Each row was made from one path, in order. Every step used is in the known rows, and no mark comes twice. Write each row's path.
Known rows
rogek gino zokepeb beru: [-17   6 -39 -29  14 -43 -48 -50  -5   1   2 -19   2   9   1 -28 -28  -6
 -25  -9 -16  -3 -22 -11   2 -14  -4  -4 -20  -7  16  17 -17  -9  11  11
 -29   5  -1  -1 -21  34]
soga beru zokepeb gino rogek: [ 11 -10 -32   6 -15 -73 -29  -5   9 -14  12 -11  22  -6  24   8 -14  16
 -20   2  -4   3  -9  27  27  -8 -29 -27  -6  34   8  23  34 -22  12   2
  -6  20 -66   2   1  15]
tati soga beru: [ 22 -49  18  19  29   3 -21 -11   3 -29   0  -6  -9   5  19  16  -1  23
  -3   4  21 -24 -12 -20  -5  -1   6 -28 -20  -1  19  13  13 -12  13  13
   4   4 -11  12  -5  41]
dulim beru soga tati kodev pofabup seto: [ 51 -25  32  -2  32  60 -46 -43  22 -15 -35 -19 -30  11 -29  17  60  -5
  50  50  30 -31  15  -6 -28 -47  26 -62 -67  -1   7   4  -7 -41  -3 -18
   9  15 -38  23 -34  20]
rogek gino zokepeb beru dulim soga tati: [-26 -20 -32 -69  37 -31 -62 -53 -26  -2   4  21 -28  37  16 -26   9 -44
  -8 -11  11  -5 -44  13  -1 -34  21 -11 -16 -25  49  44 -39 -26   9   9
 -44 -21 -24   0 -13   1]
soga beru: [ 27 -26   6  25   8 -12 -21  -1   0 -10  -3 -15   4  -2   0   4   7  17
 -13   5   6 -14 -25 -14   3   6   0 -21 -10   6   9  16  11   4  12   5
  -1  13  -7   9  -9  15]
soga tati kodev dulim beru: [ 18  -8   2   8  33  -6 -45 -28  -7  11  -9   1 -31   2   7   7  20   2
  -1  13   6 -23  33 -26 -33 -35  38 -38 -10  15  15  36  -7 -36  -3   7
   1 -17 -13  66 -29  19]
tati kodev dulim beru zokepeb: [ 14 -13  -5  21  31 -29 -63 -31  14 -16 -17   6   7 -21   4  -4  42  10
  -7  -4  -5 -12  39 -41 -12 -57  24 -29  17   6   7   2  -3 -35   1 -12
  10   9 -40  46 -17  20]
rogek gino zokepeb beru soga tati kodev: [-11   9 -27 -59  60  -3 -82 -62   2  -4  13 -24 -25  37   8   5 -15  -7
  -4   1 -31 -44 -17   6 -21 -60  16 -35 -42 -12  30  45 -26 -42   5   1
 -38 -11 -17  44 -26  34]
soga beru dulim: [ 20 -36  -8   7   9 -24 -29  -8 -24 -14   7  -2  -6  10  -1   2  31  -1
  -2   5  14  -9 -31 -17   7   4   9 -17  -2   9  22  11  -9  17  14  -7
  11  -9 -21   9 -13  -6]
pofabup kodev tati: [ 21  14  26  -3  14  14 -23 -11 -18  22   9  -1 -28  -2   1  19   4 -11
   3  23  -8 -12 -10  13  12 -19   5 -14  -2  21   9  38  -4  -2   0  36
  -1 -12   0  28   4  14]
rogek gino zokepeb beru dulim soga: [-17 -13 -46 -52  23 -38 -54 -45  -7 -11   8   5  -6  35   3 -26  22 -47
  -7 -29  10  13 -39  -3   6 -31  16  -7  -8 -34  35   2 -37 -14  15  -4
 -47 -11 -20 -18 -11  -5]
dulim beru soga: [ 25 -35  -2  10  25  29 -25   2  30 -16   9 -12   3   7 -23   1  36 -14
  12  -2  17 -16  -7   5 -14 -33  19  -8 -14 -18   1  -1 -11 -14  22   2
 -11  31 -13   5 -14 -10]
dulim soga beru zokepeb gino: [ 15 -29  -2  12  20 -33 -30  -4  38 -22 -10  23  16  21  25   5  23 -10
  -4 -18   6  12 -23  19  23 -35  -8 -24   3 -18  14   6  19 -42  26  -6
 -24  36 -51 -11  17  14]
gino zokepeb beru dulim: [ -2  -9 -36 -23  11 -43 -43 -44 -34   2   4 -10   0   9 -11 -25  -6 -18
 -35   8  -5  -6 -21 -17  -9   4  -5  -7  -3 -18  16  13 -15  -7  -6   6
  16 -20 -15   6 -19   8]
tati kodev: [  8  17   3   0  23  -2 -15  -9  -5   4  -5 -13  -7   8   6  22  -1   8
  15   1 -18 -12  10  -2  -1 -25   7 -21  -4  -2   0  -1   7  -9  -7  -7
   4 -16   6  34  -4   2]
rogek gino zokepeb: [-36  11 -26 -30   2 -43 -28 -21 -17  -3  -5   0   6  21  14 -14  -9   6
  -8 -18 -15   0  -9   2   7 -22 -17  12  -1  13   8  26 -30  -5  24  -2
 -24   3   0 -24   2  19]
beru zokepeb gino: [-15  10  -9 -15   0 -39  -8  -8  20  -6   0  23  14   7  22   0  -4  -3
   3   1  -7  15  14  20  22 -26 -24  -2  15   7  -2  -3   4 -28   1  -8
   2  24 -41  -4  16  21]
beru dulim soga tati kodev pofabup: [  9 -10  16 -41  33  28 -22 -34 -25  16 -36  19 -30  32  15  19  60 -20
  40  17  37   2  -4  -6  -7 -47  27 -54 -16 -21  25  13 -19 -32 -25 -34
  -9 -29 -17  18  12 -27]
soga tati kodev dulim beru zokepeb gino: [  2  -1  -7  -9  31 -45 -55 -35  10   1  -4  23 -17   7  27   7  13   1
   0  14  -2  -7  48  -6 -12 -67  18 -40   4  27  15  35  -6 -68  -3  -6
   2   9 -55  62  -9  42]
seto pofabup kodev tati soga beru dulim: [ 38 -25  43 -10  55  18 -28 -41 -44 -15   4  -5 -62   8  28  45  35 -12
  26  34  24 -17 -28 -15  20 -10  41 -50  -6  30  61  62  -8  -2  12  40
  19 -27 -37  35   9  40]
kodev dulim beru: [ 18 -22 -16  27  -4  -7 -25 -12  12  -8  -1  -1   0 -12 -11 -19  25 -10
 -11  -1  22   7  26 -33 -31 -10  25  -9   6   3   3  -4  -8 -12   8  -1
  -4   7 -15  16 -23   7]
seto pofabup kodev: [ 26  16  13   5  18  18   5 -10 -17  -1 -18 -33 -15 -20  -7  42  -1 -14
  24  26  -7   5  12   0  17  -2  34 -26   5  16  16  28   8   6   6  37
   2  -7   2   8   2  -3]
soga tati kodev dulim beru zokepeb: [  7 -19   9   0  40 -21 -73 -36  -9 -12 -17  19 -11 -17  13  -3  34  10
  -8  16  -1 -25  28 -27 -19 -58  30 -35  11  21  18  43  -6 -49  -6   0
  10   0 -46  65 -22  30]
tati kodev pofabup: [ 18  20  10  -2  11  21  -9 -31  -3  15 -37 -19  -2   7  -2  17  21  24
  23  21   6  -2  19 -24  -6 -30   3 -41 -18  -6  -3 -12   2 -15 -22 -29
   9  -5   8  15   3  11]
seto pofabup kodev tati soga beru: [ 45 -17  53   5  51  31 -18 -33 -19 -17  -5 -15 -56  -2  29  50   5   7
  18  34  10 -22 -18 -11  18  -8  35 -51 -17  24  50  63  12 -14  15  54
  11  -5 -24  38  12  59]
zokepeb beru: [ 21  -3  -7   3  11   1 -18 -23  14   1   7 -21   0 -11 -13 -12 -21  -9
 -13   9   0  -5 -11 -12  -4   7  13 -16 -17 -18  10  -7  11  -5 -13  14
  -3   2  -4  20 -22  18]
rogek gino zokepeb beru soga: [-12  -3 -42 -40  25 -12 -64 -47  26 -18  19 -23   2  25  -9 -16  -5 -16
 -15 -15 -17 -23 -21  -4 -15 -33   1  -3 -29 -22  19   6 -30 -19  18  -4
 -41  12 -17  -5 -24  26]
soga beru zokepeb gino: [ 12 -14  -6  13   5 -49 -31  -8  17 -18  -1   9  14   9  24   6   2  14
 -11   7  -7   3  -7   7  24 -21 -20 -23   1  15   9  14  12 -26  17  -4
   3  36 -49   9  10  36]

Write each row's path
[  3   2  11 -29  50  38 -36  -9   7  -4  12  -3 -30  25   7  35  15  -2
  20  14 -19 -39   8  16 -22 -45  19 -28 -23  -4  15  31  -9 -31  -8  -9
  -7 -14 -16  49  -7   2]
beru soga tati kodev
[ 15  -4  26 -21  36  40 -11 -28   0  16 -47   8 -21  20  16  23  37  -4
  27  14  28  -7   5  -1  -9 -49  19 -50 -28 -21  19  20   0 -44 -23 -19
 -15  -7  -1  19   8  -7]
dulim soga tati kodev pofabup
[ 42 -17 -11  26  31  -2 -48 -10  26 -13  -6  -8  -7  19  13  19  43  -3
  -6 -28   7 -13  12 -39 -30 -29  33 -41 -10 -18  17  -5  15 -28   9 -23
 -21 -18 -23  36  -9   2]
tati kodev dulim soga beru
[ 39 -40  37  -2  41   6 -51 -29 -36 -10  17   4 -45  15  16  29  25  -6
  16  31  23 -32 -28  -3  10 -22  20 -42 -13  24  39  46 -13  -6   8  33
  10 -28 -24  41  -1  42]
pofabup kodev tati soga beru dulim
[ 15 -23 -33   4  -1 -56 -26   6  29 -16   4   2  22   8  30  10  11 -12
 -15 -22  11  13 -22  40  28 -26 -20 -26  -5   0  15  13  40 -37  17  -3
 -30  21 -67 -12  14 -11]
dulim soga beru zokepeb gino rogek
[  2 -22 -33 -29  23 -26 -40 -37 -11  -3  -2  10   0  20  -8 -24  18 -44
 -32 -16  14   6 -38  -9  -9 -12   6  -6  -4 -51  22   1  -8 -20   3   4
  -9 -18 -19  -4  -6 -20]
gino zokepeb beru dulim soga
[ 35 -41  53  13  51  -3 -72 -36 -14 -26  -1  14 -25 -14  24  25  16  18
  -1  28   0 -43 -24  -9  25 -38   3 -45  -3  25  29  58   8 -31  15  40
  11  10 -44  36   4  73]
pofabup kodev tati soga beru zokepeb
[-13 -28   7 -36  26   9 -11  -7 -22   0   1  39 -28  30  16   1  41 -39
  17  -5  25   4 -22  22   0 -16  24  -7   5 -15  31  27 -20 -14  -1  -2
 -13 -23 -22   1   6 -33]
beru dulim soga tati
[ 32   3  30 -18  21  60 -36 -40  17 -10 -27 -15 -30  20 -14  29  46  -3
  53  42  14 -30  25  -7 -31 -33   9 -49 -63   0   6  -1  -7 -37 -17 -34
   9 -12 -41  13 -25  21]
beru soga tati kodev pofabup seto
[ 22  31  30 -10  24  24   0 -26 -24  17  -9 -13 -47 -10   9  33  11 -17
  18  31  -6   6  -5   4  23  -7  27 -25   5  27  33  48  -3   0   4  39
   7 -10 -11  20  16  13]
seto pofabup kodev tati
[ -3 -16   7 -38  50   4 -25 -10 -24   4  -2  25 -38  37  19  20  42 -28
  30  -2  11 -10 -13  16  -4 -43  29 -28  -1 -17  33  24 -16 -25  -9  -9
 -13 -34 -15  34   8 -28]
beru dulim soga tati kodev
[ 34  17  22   6  -3  25 -15 -36  10  -3 -44 -23 -10   5 -12  15  29   7
  42  27   9  -4  35 -29  -8 -13  -5 -44 -46   5 -11 -33   5 -15 -21 -34
  24  -9 -22  -2 -19  22]
tati kodev pofabup seto
[ 33  -4  38 -12  21  46 -18 -31  11  -2 -52   5 -33  21   0  20  48 -18
  49  23  26  -5  14  -2 -12 -30  17 -52 -52 -17  11  -5   5 -41 -17 -24
   1 -14 -27   0  -9   6]
dulim soga tati kodev pofabup seto
[ -1   7  17 -18  37   5 -23 -15 -26  13  -6  -1 -29  11  17  22  -7  12
  14  19 -16 -28   6  12  -5 -31  14 -31 -14  11  15  39   2 -23 -11   6
   2 -20  -1  51  -3  10]
soga tati kodev
[ -9  27 -44 -14 -33 -42  17   5   3  16  28 -18   7  14  23  16 -34  -9
  -7  -4   1  23  12  40  10   2 -25 -10 -11  27  -3   0  25 -15  -2  -1
 -18  -9 -23  -8   5 -12]
zokepeb gino rogek
[ 28 -30  -6  22  36 -23 -71 -18  28 -28 -19  12   6   2  23   9  59   5
 -12 -29  -4 -18  12 -46 -10 -48  25 -36   9 -13  19   3  15 -39   5 -26
 -14  -1 -55  32  -6  15]
tati kodev dulim soga beru zokepeb
[ 27 -12 -15  -9  25  33 -33 -23  41 -13  23 -24  -2   5 -24  -3   3 -21
  -8   4  -2 -18  -8  -6 -20 -11  19 -15 -29 -36   9 -17   0 -10  -7  -1
 -15  10 -20  18 -28   6]
zokepeb beru soga
[ 26  -9 -21  14  28 -42 -57 -19  45 -19  -4  16   4  30  36  22  40  -6
  -3 -31  -4   1  25 -21  -4 -56  12 -45   5 -12  16  -3  19 -57  10 -32
 -20   4 -62  31   8  24]
tati kodev dulim soga beru zokepeb gino
[ 10 -29  -8  19   3 -27 -50 -23  16 -25  -9  19  17 -31   1 -26  42   2
 -18  -2  12   2  28 -37 -15 -27  17  -7  23  13   7   5  -7 -23  11  -3
   9  21 -49  12 -19  22]
kodev dulim beru zokepeb
[  4  -7 -32  -3 -12 -67 -18  -6  12  -2   9  -5  24 -15  12  -5  -7  -6
  -6   4   8  23   4  39  25 -32 -16 -19   3  23   0  14  21 -34  13  14
 -10  33 -54   3   3   0]
dulim beru zokepeb gino rogek
[ 24   9  34  -9   6  35 -19 -42  -7   5 -44  -9 -33   7  -8  20  22  10
  39  50  10 -16  24 -10 -12 -17   5 -51 -53  18   8   8   0 -28 -24 -20
  23 -15 -26  16 -22  34]
soga tati kodev pofabup seto
[ 12 -57  28  14  38 -13 -44 -21   1 -46 -11  14   5 -14  30   8  12  30
  -6   2   6 -34 -12 -19   9 -20  -3 -29  -5   1  21  20  12 -25  12   7
  11  19 -46   9   2  54]
tati soga beru zokepeb
[  4   3 -22  -3  10 -29 -36 -41  -9   4  -5 -15   7  -4 -14 -22 -34  -2
 -49   1 -17  -9 -14 -16 -11   6 -12  -9 -14 -21   5  16   6 -21   1  17
   5   2  -2   6 -14  25]
gino zokepeb beru
[ 25   0 -18 -25  43  32 -68 -47  26  -3  26 -23 -34  14   0  16   6 -16
  -9  14  -8 -38  32 -28 -56 -33  45 -43 -34 -14  25  13  -2 -41 -30 -12
 -14 -32 -35  75 -41  24]
zokepeb beru soga tati kodev dulim
[-20  -9 -30 -58  39  -4 -69 -51   6  -9  14  -9 -21  29   2 -16 -15 -15
 -20   3 -16 -33 -25  12 -17 -36   7 -13 -36 -12  32  45 -33 -30  12   7
 -41   3 -22  13 -27  33]
rogek gino zokepeb beru soga tati
[ 19   7  49 -21  45  37   4 -35 -21  -5  -5  -4 -56   0  29  45   3 -13
  26  29  11  -6   2   3  12 -16  29 -32  -5  19  43  48   3 -16   2  46
  10 -18 -17  28  17  42]
seto pofabup kodev tati soga
[ 10  10 -18   0  22   8 -25  -8  27  -1  -5   6  -7  21  15  15  38 -21
   7 -34   2   5  34 -28 -29 -33  28 -21   5 -25   8 -18   5 -34  -6 -30
 -23 -29 -14  25  -3 -13]
tati kodev dulim soga
[ 24  18  -9   7   1  12  -6 -22  -5  -5 -10 -30 -17 -21  -1  35  12 -16
  12  16   4  13  48 -33 -16   5  45 -23  11  25  16  19   2  -1   0  21
   2 -28 -14  13 -14   4]
seto pofabup kodev dulim
[ 17 -24 -18 -16  26   2 -25 -20  10  -6   9   5 -12  16  -8 -15  32 -51
   6 -10  25  11 -30  -7  -2  -8  32 -16  -8 -47  24 -26  -4  -6 -11   0
 -22 -19 -19   6 -10 -24]
zokepeb beru dulim soga
[ 38 -35  -1  11  33  34 -65 -16  14 -12  10 -17 -18  -7 -22  26  34 -22
   8  27  19 -29  32  -4 -46 -44  47 -31 -16  12   8  44 -16 -33  11  27
 -22  -5 -20  41 -43   8]
pofabup kodev dulim beru soga tati
[ 10 -35  11  15  20 -22 -33 -13   4 -23 -20  13  17 -27 -10 -20  30   3
  -4   4   6  -5 -11  -7  17 -35   9 -10  15   1   3  14  -3 -22  17  12
   7  42 -32   8  -2  13]
dulim beru zokepeb
[ -2 -21 -10 -18  12   0  -6   4  -2  -7   3  25  -8  20   6  -3  51 -40
  18 -26  27  16 -18   8   4 -15  19  -2  12 -32  19 -13 -14  -1   0 -15
 -18 -19 -15 -16  14 -41]
beru dulim soga
